Each row was made from one small tree. Brackets hold a mark, then the marks that hang from it, in the order of their numbers. Every link used is in the known rows. Write each row's tree.
Known rows
[Z443 [Z946 [Z167 [Z671 [Z7 Z851]] Z750]]]: [ -3 -16   3  -6   2  20  11  -4  -6  -6  -8 -18  -5  -6   1  21   8  -9
   4  -7]
[Z750 [Z412 Z286]]: [  9  75  10  17   4 -24  -1 -11   6   4   4  19   4 -13 -25  -8  -9  -3
 -11  -4]
[Z167 Z671 Z750]: [  0  27   3   1 -11   0  12  20  -5  -8  -4  13  -4 -33 -13   5  -3 -10
   0  -5]
[Z671 [Z7 Z834] [Z167 [Z750 Z412]]]: [  2  15   9   8  -1 -12  20   9 -11  15 -23   2 -15   1  23  -5  -4  23
  -2   2]
[Z7 [Z946 Z167 Z443]]: [  1 -32 -10  -5   4 -13  -9 -12   8  11  14  -5   2   1  -4  -3   4 -15
   3  -1]
[Z443 [Z946 [Z167 [Z671 Z7] [Z750 Z412]]]]: [  7 -36  21   3  -3  12  10  18  -6  -2 -15  -2  -5 -10   1  29  -3  15
   6  -5]
[Z851 [Z7 Z834 [Z946 Z167]]]: [  2 -34  -9  -3   5 -10 -16   1   3   2  -1  -4  17  20  -4 -16  -5 -15
  -4   5]
[Z750 Z167 [Z412 Z286]]: [  6  64  12   6   9 -20 -23 -10   9  -9  -5  13   5 -10 -19 -15  -5   5
 -11   2]
[Z7 [Z834 Z483] [Z946 Z167 Z443]]: [-12 -33 -21  -2  -5  -1 -10 -10  14 -13  13 -16   6  17   7  -4  15 -21
   4   5]
[Z851 [Z7 Z834 [Z946 [Z167 Z671] Z443]]]: [ -7 -66  -3 -10  -6   4 -15   9   0  17  10  -7  10  15   0   0  -2  -7
   5   9]
[Z7 Z851]: [ -2  60 -14   7   4  -1   4 -22   3  -7   1   3   2  -4  -6  -9   2 -11
 -12  -3]
[Z750 [Z167 Z671] [Z412 Z286]]: [  4  65  19   2  -3  -5 -29   1   4 -11  -5  12   7 -15 -21  -7  -8   6
  -7   4]
[Z167 Z671 [Z750 [Z412 Z286]]]: [  8  54  18   6  -5  -9   2  19  -4  -2   3  25  -7 -29 -29   8 -10   7
  -1  -9]
[Z750 Z412]: [  7  41   4  15  -2 -10   4  -2   3  -5  -6  20   1  -9  -4  -1  -9  12
 -10  -1]
[Z851 [Z7 [Z946 Z167 Z443]]]: [ -2 -80  -5  -5   7 -12  -4  -3   8  25  17   3   7  13   0  -2  -4 -12
   4   1]
[Z750 [Z167 Z671]]: [ -5  37   4  -4  -8   3 -16   1   2 -15 -13   1  11 -19  -8 -10  -2 -11
  -4   8]
[Z946 Z443]: [ -7  14  -5   8  -3 -17  16 -14   6  17   7   8  -3 -14  -2  -3   3 -12
  -3   0]
[Z671 Z167]: [ -1  53  -5   5   1 -22  -2 -20   1  11  -8  -2  -2 -14   5 -19  -5 -22
 -10   3]
[Z443 [Z946 [Z167 Z671 Z750]]]: [  2 -14   3  -6  -4   2  -8   9   0 -20  -8  -4  -2 -25 -17  16   4 -21
   3  -7]
[Z167 [Z671 [Z7 Z851]] [Z750 [Z412 Z286]]]: [  3  49  18   7   2  11  21   6  -9   9   3  12 -10  -8 -11  13  -6  19
   1  -8]
[Z671 [Z7 Z834 Z851] [Z167 [Z750 Z412]]]: [  1  25   0   5   6   3  15  -6 -12   9 -18  -2 -19  12  30  -6   1  30
  -5  -1]
[Z671 [Z7 Z834 Z851 Z946] Z167]: [ -3  50 -12  -6   7   7   1 -32  -6  12   5 -25   2  24  15 -21   3  -7
  -5   7]
[Z443 [Z946 [Z167 [Z671 [Z7 Z834]]]]]: [ -7   2   7   1  -8   8   6  -6  -3   4 -20 -26  12   2  -4   6   4 -22
  -2   7]

Which tree is each row?
[-14  12  12   6 -15  24   2  10   2 -21 -22  -8  11  12  20   2   3  16
   0  17] | [Z750 [Z167 [Z671 [Z7 [Z834 Z483]]]] Z412]
[  5 -37  12  -4   4  -6  19   3  -6  32  17   3 -23   1  19   7  -4  29
  13  -2] | [Z671 [Z7 [Z946 Z443]] [Z167 [Z750 Z412]]]
[  9 -66  -5  -7   9 -10  -4  19   2   2   6  10   4   1  -6  -2  -7  -9
   5  -6] | [Z851 [Z7 [Z946 [Z167 Z750]]]]
[  5 -15  -1   0   5  -7  12  -8   1  14   0 -11  11  10   2  -4  -5 -17
   2   1] | [Z671 [Z7 [Z946 Z167]]]
[-14 -16 -30  -3   3  13 -17 -27  12 -19  16 -24   3  28  13  -5  21 -15
   1   3] | [Z7 [Z834 Z483] Z851 [Z946 Z167 Z443]]
[  1  15  18   7 -14  10  27  30 -13   3 -19  11  -5  -8   7  10  -5  28
   2   2] | [Z167 [Z671 [Z7 Z834]] [Z750 Z412]]
[ -1 -21 -20  -7  10   0 -13 -28   7   3  19 -10  -2  13   2  -3   9  -6
   1  -4] | [Z7 Z851 [Z946 Z167 Z443]]
[ 13 -12  -2  -9   2  23 -24  12  -6 -27   6   8  -7   2  -2  16  -2  25
   4 -10] | [Z7 Z851 [Z946 [Z167 Z671 [Z750 Z412]]]]
[  4   2  22   8 -10  10  33  28 -12   8 -11  18  -6 -16   5  18 -11  25
   4  -2] | [Z167 [Z671 Z7] [Z750 Z412]]
[ -1  13  23   3  -7  14   4  10  -4   2 -18   6   7  -3   9   4  -9  23
   0  11] | [Z750 [Z167 [Z671 Z7]] Z412]
[ -6 -18  -7  -9  -9   1 -18   0   0   3   8 -13   6   3  -3  -3   6 -10
   5   5] | [Z7 Z834 [Z946 [Z167 Z671] Z443]]
[  0  -3  -7   0   0  -6  -3   2   2   5  13   5  17  14 -13 -16  -5 -11
  -7   6] | [Z851 [Z7 Z834 Z946]]
[-16   3 -12  14  -7  -2  12   3   9  -5  -4   3  15  13   3 -10   0 -23
  -9   9] | [Z851 [Z7 [Z834 Z483]]]
[ -3 -45  -2  -2   3  -6   6  -3   6  28  32  11   6   6 -10  -2  -5  -9
   2   2] | [Z851 [Z7 [Z946 Z443]]]
[ 11  58  11   6   8 -31  -5  -2  -1  10   0  14 -17 -22  -9 -10  -8   3
  -5  -9] | [Z671 [Z167 [Z750 [Z412 Z286]]]]
[ -2 -34 -23 -12   8  -1 -12  -8   1  -9  11 -11 -12  11   5  -3  18   3
   4  -6] | [Z7 Z834 Z851 [Z946 [Z167 Z750] Z443]]
[  2  27  13   0  -8   9 -22   9   0 -19 -15  13   7 -12  -2   0  -7  19
  -5   7] | [Z750 [Z167 Z671] Z412]
[ -7  14 -30  -1   2  14 -21 -23  11 -39   6 -21  11  27   5 -11  15 -20
  -4   2] | [Z7 [Z834 Z483] Z851 [Z946 Z167]]
[ 12  -6  11  -3   5  -5  13   8  -8  16   6   7 -13  -1  13   1 -10  21
   7  -2] | [Z671 [Z7 Z946] [Z167 [Z750 Z412]]]
[ 10 -35   5  -1   2  -3   7  20  -7  -3 -11  -1  -3  13  11   4  -2  25
   6  -2] | [Z671 [Z7 Z834 [Z946 [Z167 [Z750 Z412]]]]]
[ -5  -8 -23  -7   7  -1 -20 -26   5  -4  12 -17   0  21   5  -9  15  -6
  -2   0] | [Z7 Z834 Z851 [Z946 Z167 Z443]]
[ -5 -66 -16  -4   0   0  -5  21   7 -19   3  -3   7  17   5  -3   5 -15
   5   0] | [Z851 [Z7 [Z834 Z483] [Z946 [Z167 Z750]]]]
[ 13 -33   0  -2  13  13   7   4  -5  -3   0   1 -10  17  13  11  -1  30
   5  -9] | [Z671 [Z7 Z851 [Z946 [Z167 [Z750 Z412]]]]]
[-10  32   4  -5  -1  24   3 -12  -4  -1 -13 -11   8   3   8  -4   2   0
  -3   9] | [Z750 [Z167 [Z671 [Z7 Z851]]]]
[ -6 -21   2  -9  -3  26  26   2  -8  18  27  -2 -11  -3   0  15   6   8
  13  -4] | [Z167 [Z671 [Z7 Z851 [Z946 Z443]]] Z750]
[ -6 -42   0  -5  -6  -7   8  18  -1   6  -6   3 -13 -23   4  13   4  -7
   8  -5] | [Z946 [Z167 Z671 Z750] Z443]
[  5 -17  -5  -2   7 -13  -3  -2   6 -15  -8  -5  -6 -20 -14   9   7 -21
  -2 -10] | [Z443 [Z946 [Z167 Z750]]]
